In the rows, zero is written as 128.
Known rows, with every step that occurs:
fimeme/moki/puna/mufo/dunuk: [133 110 137  88  80 163 129  49 135 129 137 193 155  86 180 118 179 150
 159 150 102 179 152  78 160 134 131 122 165 133  93 164 141 156 153 157
 136 110 139 104 109 147]
dagerig/mufo/dunuk: [116  93 160 109 124 148 119  71  88 119 175 178 153  63 175 126 123 163
 110 154 112 142 132 109 115 132 120 137 161 137  74 164 144 158 134 154
 126 106 149  99 118 117]
dagerig/moki: [109 126 105 116  96 128 100 136 115 153 117 123 136 122 159 146 142 145
 162 149 148 110 179 168 119 138 166 116 183 135 151 109 125 155 115 136
 120  80 126 154 120 141]
dunuk/gose: [122 163  89 126 119 114 138 138 126 116 128 130 113 131 113 116 159 127
 151 161 114 132 133 140 115 160  94 138 129 183 117  78 166 132 112  84
 164 128 160 101 128 113]
dagerig/moki/puna/mufo/dunuk: [128 111 134  86  77 161 131  62 126 122 130 199 160  86 179 117 174 157
 168 150 114 176 168  90 157 141 147 119 163 133  96 173 138 158 147 152
 133 110 147 100 103 152]
puna/moki/dagerig/mufo/fimeme: [110 127 143 102 129 119 180 171  81 155 137 108 124 168 143  97  69  99
 155 100 128 103 129  90 113 108  73  96 183 142 118 104 177 194 161 128
  88  93 108 152 167 129]
fimeme/mufo/puna: [112 150 134  78  80 166 103 159 142 123 141 170 145 147 184 146 148  98
 129 121 150 147 109 135 131 116  81 101 145 148 141 154  83 146 128 132
 122  92 147 125 126 122]
gose/dunuk/moki: [129  90 120  84 102 135 155 136 139 152 131 148 127 114 139 117 124 177
 147 132 130 117  85 185 138 100  80 122 132 158 153  95 164 210 137  93
 153  95 118 132 103  91]
gose/dunuk/moki/dagerig/mufo/fimeme: [120 103 137  97 124 130 189 177  85 154 147 115 133 157 145 105  75 121
 149  90 124 104 110 108 123  93  50  94 173 136 126  97 178 214 165 114
  97  81 118 127 151  99]
gose/dunuk/mufo: [134  98 109 108  95 182 172  71  88 136 130 163 156 111 167 126  92 147
 157 172 134 102 103 167 167 123  89 113 124 111 132 134 122 196 152 160
 149 121 161  70  83 113]
puna/moki/dagerig: [ 74 108  86 111  92 119 119 138 112 130  84 116 120 150 103  75 123 120
 168 136 113 104 108 150 101  91 118 113 161 128 149 111 154 202 141 114
 115 154  86 206 173 174]
gose/dunuk/moki/dagerig: [ 95  62  76 103  81 134 136 159 121 124  99 118 133 128 115  90 137 159
 152 113 105 103  79 181 121  68  80 111 143 121 167  97 149 235 147  90
 135 138 102 172 155 117]
veguvav/fimeme/moki/dagerig: [ 94  96  73 128 100 115 132 131 103 135 113  73 120 142 138 115 144 128
 159 127 116 101 128 144 131  82  80 101 184 111 150  77 146 207 145 131
 104 122  81 179 160 128]
veguvav/fimeme: [141 148 134 133 167  98 202 138  82 103 149 102 116 139 140 133  93 133
 156 136 160 131 154 119 163 129  71 107 132 132 110 108 158 157 132 135
  97 120 113  87  92 111]
dunuk/mufo: [130 112 116 124  96 168 162  90 100 127 103 144 144 124 191 123  91 116
 146 153 139  94 131 139 153 144 105 120 132 125 124 137 117 174 139 160
 149 136 166 102 106 129]
dagerig/moki/puna/mufo: [122 127 101 101  71 171 119 107 135 136  49 158 179 155 174  93 161 130
 173 158 118 126 180  98 161 138 140  90 179 139 137 158 131 159 185 158
 133 112 148 116 109 192]
puna/moki/dunuk/mufo/fimeme/veguvav: [105 137 176  60 111 176 182 162 112 131 109 123 122 198 162 131 108 114
 190 168 161  90 104 180 160 117 121 115 157 147 124 113 163 178 118 183
 122  68 168  97 100 120]
moki/puna: [144 141  92  93  90 131 110  92 114 121 116 204 146 126 116 122 178 118
 170  94 136 147 143 133 163 126 112 108 156 154 152 158 125 126 154 134
 139 123 106 124 126 169]
veguvav/fimeme/moki/dunuk/mufo: [121 102 105 109  86 191 174  46  66 139 139 147 143 117 211 121 104 152
 158 180 163  89 133 175 162 127  80 119 145 149 128 140 142 184 174 180
 131  89 154  83  93 127]
fimeme/mufo/dagerig/moki/puna: [115 120  59  95  72 142  84 102 107 145  96 195 172 118 160 119 202 131
 203 122 144 117 149 134 148 121 134  96 201 143 164 140 111 168 131 143
 107 100 111 152 133 178]
veguvav/fimeme/mufo/dagerig: [108  95  98 147 160 137 149 141 111 127 113 104 165 128 172 104 146 137
 163 155 132  96  83  66 126 111  88 117 141  97 113 109 120 193  97 142
  56 141 134 125 131 122]
dunuk/moki/puna: [140 127  91  73  74 124 121 114 130 131 102 203 137 127 140 112 173 130
 176  84 140 134 130 153 161 122  90 107 166 182 162 140 147 164 152 108
 158 109 101 148 127 159]
veguvav/fimeme/mufo: [110 126 116 125 158 158 196 136  96 127 125 109 174 141 194 109 102 136
 150 165 165 101 152 114 124 118  69 113 160 136 128 128 106 171 138 170
  91 107 167  87  93 131]
fimeme/mufo: [103 113 112 120 129 176 144 128 126 145 111 127 183 133 184 106 127 134
 133 158 144  98 136 121 104 117 106 126 157 133 138 141  88 149 136 166
 116 112 177 114 118 142]
fimeme/mufo/puna/moki: [ 90 169 136  60  83 141 112 134 139 152 121 170 119 156 166 108 119  98
 170 162 157 137 110 146 114 121 100 102 170 177 142 136 139 172 133 131
 120  93 110 177 131 167]
puna/mufo/dunuk/moki: [126  87 150  84  87 148 159 122 157 133 114 152 129 100 191 104 133 162
 144 136 114 144 120 117 133 128 110 136 144 162 110 123 171 201 136 106
 155 109 141 138 113 109]
moki/puna/mufo: [132 130 112 107  88 172 134 103 142 121  56 160 174 159 159  88 156 125
 156 148 109 136 157  78 164 133 122  97 151 139 125 168 130 148 191 155
 136 134 151 101 113 189]
gose/dunuk: [134 105 117 107 128 148 140  98 111 140 163 156 145 109  99 133 132 174
 142 153 123 141  90 169 147  98 105 116 114 110 142 125 135 162 143 133
 126 108 121  84  90 104]

Rows:
[ 93 174 139  61  96 130 137 137 122 145 125 163 113 161 169 111 109  97
 178 164 167 136 118 143 123 122  82  93 170 177 136 127 152 184 133 132
 108  90 103 162 120 159] | veguvav/fimeme/mufo/puna/moki
[105  83  96 129 106 163 128  81  96 133 113 153 143 115 173  92 135 145
 172 171 130  87  61 112 138 118 116 129 119 116 115 133 145 202 122 142
  87 146 126 136 139 141] | puna/moki/dunuk/mufo/dagerig
[108 104 111 104  98 168 109  59  97 159 169 145 129 110 156 121 162 179
 131 165 148 120 121 187 127 106 117 136 143 163 143 142 148 129 177 152
 117  66 117 121 123 132] | fimeme/moki/dunuk
[106 111 113  98  79 190 166  50  71 137 121 176 140 125 192  94  88 147
 166 188 162  91 118 180 141 131 105 128 128 162 129 163 146 181 171 167
 140 112 156 100 103 157] | puna/moki/dunuk/mufo
[148 152 137  88 103 139 195 156 127 154 108 138 137 180 159 113 120 100
 195  93 134 150 175  57 168 135 106  85 170 135 126 121 158 159 165 134
  99  82 127 111 131 141] | dagerig/moki/puna/mufo/fimeme
[ 88 134 133  71  85 168 105  82  78 137 161 196 124 131 154  97 121 161
 140 178 162 129 102 192 112 109 102 123 136 196 130 178 166 149 185 137
 115  72 115 125 122 167] | dagerig/mufo/puna/moki/dunuk
[124 153 107 110 111 115 143 104 119 107 166 166 110  86 125 125 172 145
 156 165 108 165 136 128 120 162 104 151 128 180  89  95 172 139  97  88
 163 123 165  85 119 100] | mufo/dunuk/gose
[ 99 136  68 118  92 150 122 114 101 123 119 142 135 126 145  95 181 171
 172 203 123 119 134 159 110 151 111 137 136 194 118 101 176 157 137 100
 137  98 171  85 120 135] | puna/mufo/dagerig/moki/dunuk/gose
[ 95 133 125  86  77 141  83 153  94 120 139 143 131 149 178 142 129 102
 113 127 128 118 108 147 135  99  49  76 183 150 128 128 131 194 161 127
 113  83 106 147 147 120] | veguvav/fimeme/moki/dagerig/mufo/puna
[113 152  82 117 109 139 141 108  98 112 152 156 119 122 116 105 166 163
 149 180 132 132 123 177 112 148  88 150 110 203 118 109 174 123 143  92
 157 108 168  72 119 122] | moki/dunuk/gose
[ 94 118 127  77  62 147  76 173 110 114 123 161 133 143 172 130 125 105
 108 111 124 116  90 154 121 100  62  87 168 159 134 141 126 195 157 106
 132  97 120 158 157 123] | dunuk/moki/dagerig/mufo/puna
[136 141  80  86  73 133  85  66 126 159 122 185 139 123 139 135 203 117
 172 109 131 136 145 141 166 119 106 100 197 161 163 127 133 140 159 148
 141  90  86 152 134 163] | fimeme/moki/puna
[ 94 143 131  68  84 158 114  86  94 133 162 196 112 133 139 104 134 156
 154 164 168 146 101 195 122 109 110 126 119 187 139 173 161 138 172 129
 116  80 107 129 123 161] | mufo/puna/moki/dunuk
[103 127  96 116 105 128 128 107  93 106 149 157 131  90 136 106 159 149
 140 176  94 136 130 133  98 148  81 140 156 182  87 101 175 172 120 100
 159 125 169  94 136 109] | moki/dagerig/mufo/dunuk/gose
[117 157  82 102 100 133 148 106 102 147 168 139 104 131 133 117 172 151
 164 168 134 136 132 164 121 142  76 139 142 208 124  78 192 137 146  97
 146  73 149  91 129 106] | mufo/fimeme/moki/dunuk/gose
[100 100  97 132  97 147  91 139 129 154  78 109 154 129 179 118 162 148
 173 172 119  98 144 105 124 134 172 106 178 108 133 102 129 190 114 137
  86 106 128 159 133 150] | puna/mufo/dagerig/moki
[120 118 122  96 105 156 145  81  97 170 187 141 118 130 156 127 148 163
 149 137 154 132 126 163 134 103 102 127 147 162 139 127 162 133 176 145
 102  51 110 116 130 118] | mufo/fimeme/moki/dunuk
[ 77  76  98 129 108 155  82 117  78 149  99  98 166 130 171  98 117 137
 101 161  99  58 120 142  88  95  89 101 212 136 130 117 142 206 179 160
 117 105 125 163 163 146] | fimeme/moki/dagerig/mufo
[127 154 100 101  89 136 145  92 126 105 130 182 133 101 142 106 186 142
 172 174  99 169 148 104 137 164  98 138 140 184  89 114 176 148 124 102
 169 127 175  72 113 127] | moki/puna/mufo/dunuk/gose
[ 85  83 101 132 118 144 106 117  64 142 107  90 162 131 176 100 104 138
 110 165 108  58 128 138 100  94  67  95 212 137 126 113 155 215 180 162
 108 102 119 149 153 141] | veguvav/fimeme/moki/dagerig/mufo
[130 126 104  97  74 171 117  84 150 148  60 147 170 159 176  95 170 122
 160 158 105 128 158  85 163 128 119  90 178 143 134 148 137 154 194 164
 137 111 137 123 117 183] | fimeme/moki/puna/mufo
[148 147 163 110 129 136 212 171 137 147 118 103 125 185 155 110  91  98
 164 101 125 147 151  43 155 133 101 101 135 122 107 113 162 152 159 129
  96 101 141 104 130 118] | puna/mufo/fimeme
[120  94  89 129 102 150  94 104 150 143  70 130 162 140 163  93 192 128
 169 152  90 113  89  44 155 115 128 103 154 102 118 121 140 184 137 140
  87 145 114 150 149 160] | fimeme/moki/puna/mufo/dagerig
[117  91 113 150 128 148 115 135 151 127  72 103 158 141 157  90 158 132
 146 160  89 108  77  41 137 119 137 117 120  89 100 123 136 178 121 131
  81 165 132 138 146 140] | puna/mufo/dagerig
[123 140 131  74  51 182 119 112 107 109 152 199 122 136 189 149 129 110
 137 127 158 144 100 169 167 126  79 102 115 153 132 172 109 155 154 130
 139  92 145  96 114 118] | moki/dunuk/mufo/puna
[ 81  78 105 135 117 153  98 134  73 124  95 113 170 131 153  87 100 135
  97 149 102  62 115 137  88  99  90 106 181 130 122 142 137 195 173 147
 116 130 137 145 160 150] | moki/dagerig/mufo
[ 92 164 149  64  86 128  92 128 114 146 123 170 108 151 157 111 102  99
 150 163 144 124 107 150 109 126  99  97 178 184 127 134 167 177 146 128
 125  91  97 177 138 167] | dagerig/mufo/puna/moki
[ 97  92  93 116  95 162 101  92  82 141 148 157 145 105 154 117 165 191
 159 165 155 110 122 182 120 112 151 132 136 143 141 147 139 153 143 136
  88  81 126 121 126 144] | mufo/dagerig/moki/dunuk
[131 118 110  93  73 167 143 116 151 129  44 161 168 161 175  80 151 131
 161 143 112 128 146  93 162 131 106  95 156 159 134 154 146 173 188 138
 149 124 148 119 112 177] | dunuk/moki/puna/mufo
[118  92 139  84 107 139 186 128 127 134 142 154 135  91 205 114 126 168
 154 134 147 133 127 136 126 119  73 134 158 171 116 115 157 210 117 113
 135  95 142 129 103  96] | veguvav/fimeme/mufo/dunuk/moki
[142 126 124  93  99 146 165  96 117 203 163 109 110 140 180 154 122 113
 173 131 136 115 128 125 163 114  79 101 190 126 142  66 160 188 147 157
 119  54 106 135 125  89] | gose/dunuk/mufo/fimeme/moki
[121 144 183  78 137 148 162 200 140 126 114  96 120 198 132 151 130 103
 166 137 142 108 108 153 155 111 133 117 153 128 124  97 149 149  96 163
 118  79 159 106 111 102] | mufo/fimeme/veguvav
[107  87  82 120  86 150 103 114 103 157 108 133 153 108 181 134 149 157
 188 172 135  87 123 150 138 126 150 107 176 102 144  99 126 215 100 143
  97 102 129 143 120 127] | gose/dunuk/mufo/dagerig/moki
[ 81  59 101 114 104 157 112 139  77 135  96 124 172 122 159  83  97 161
 105 153 103  58  95 165  93  86  67 107 184 144 133 123 153 234 181 133
 129 111 132 145 149 134] | gose/dunuk/moki/dagerig/mufo
[100 106 103 106  90 168 110  89  80 142 156 164 144 110 154 120 148 192
 150 164 166 117 150 207 118 119 147 134 141 160 148 158 138 134 162 142
 111  67 137 108 110 147] | dagerig/moki/dunuk
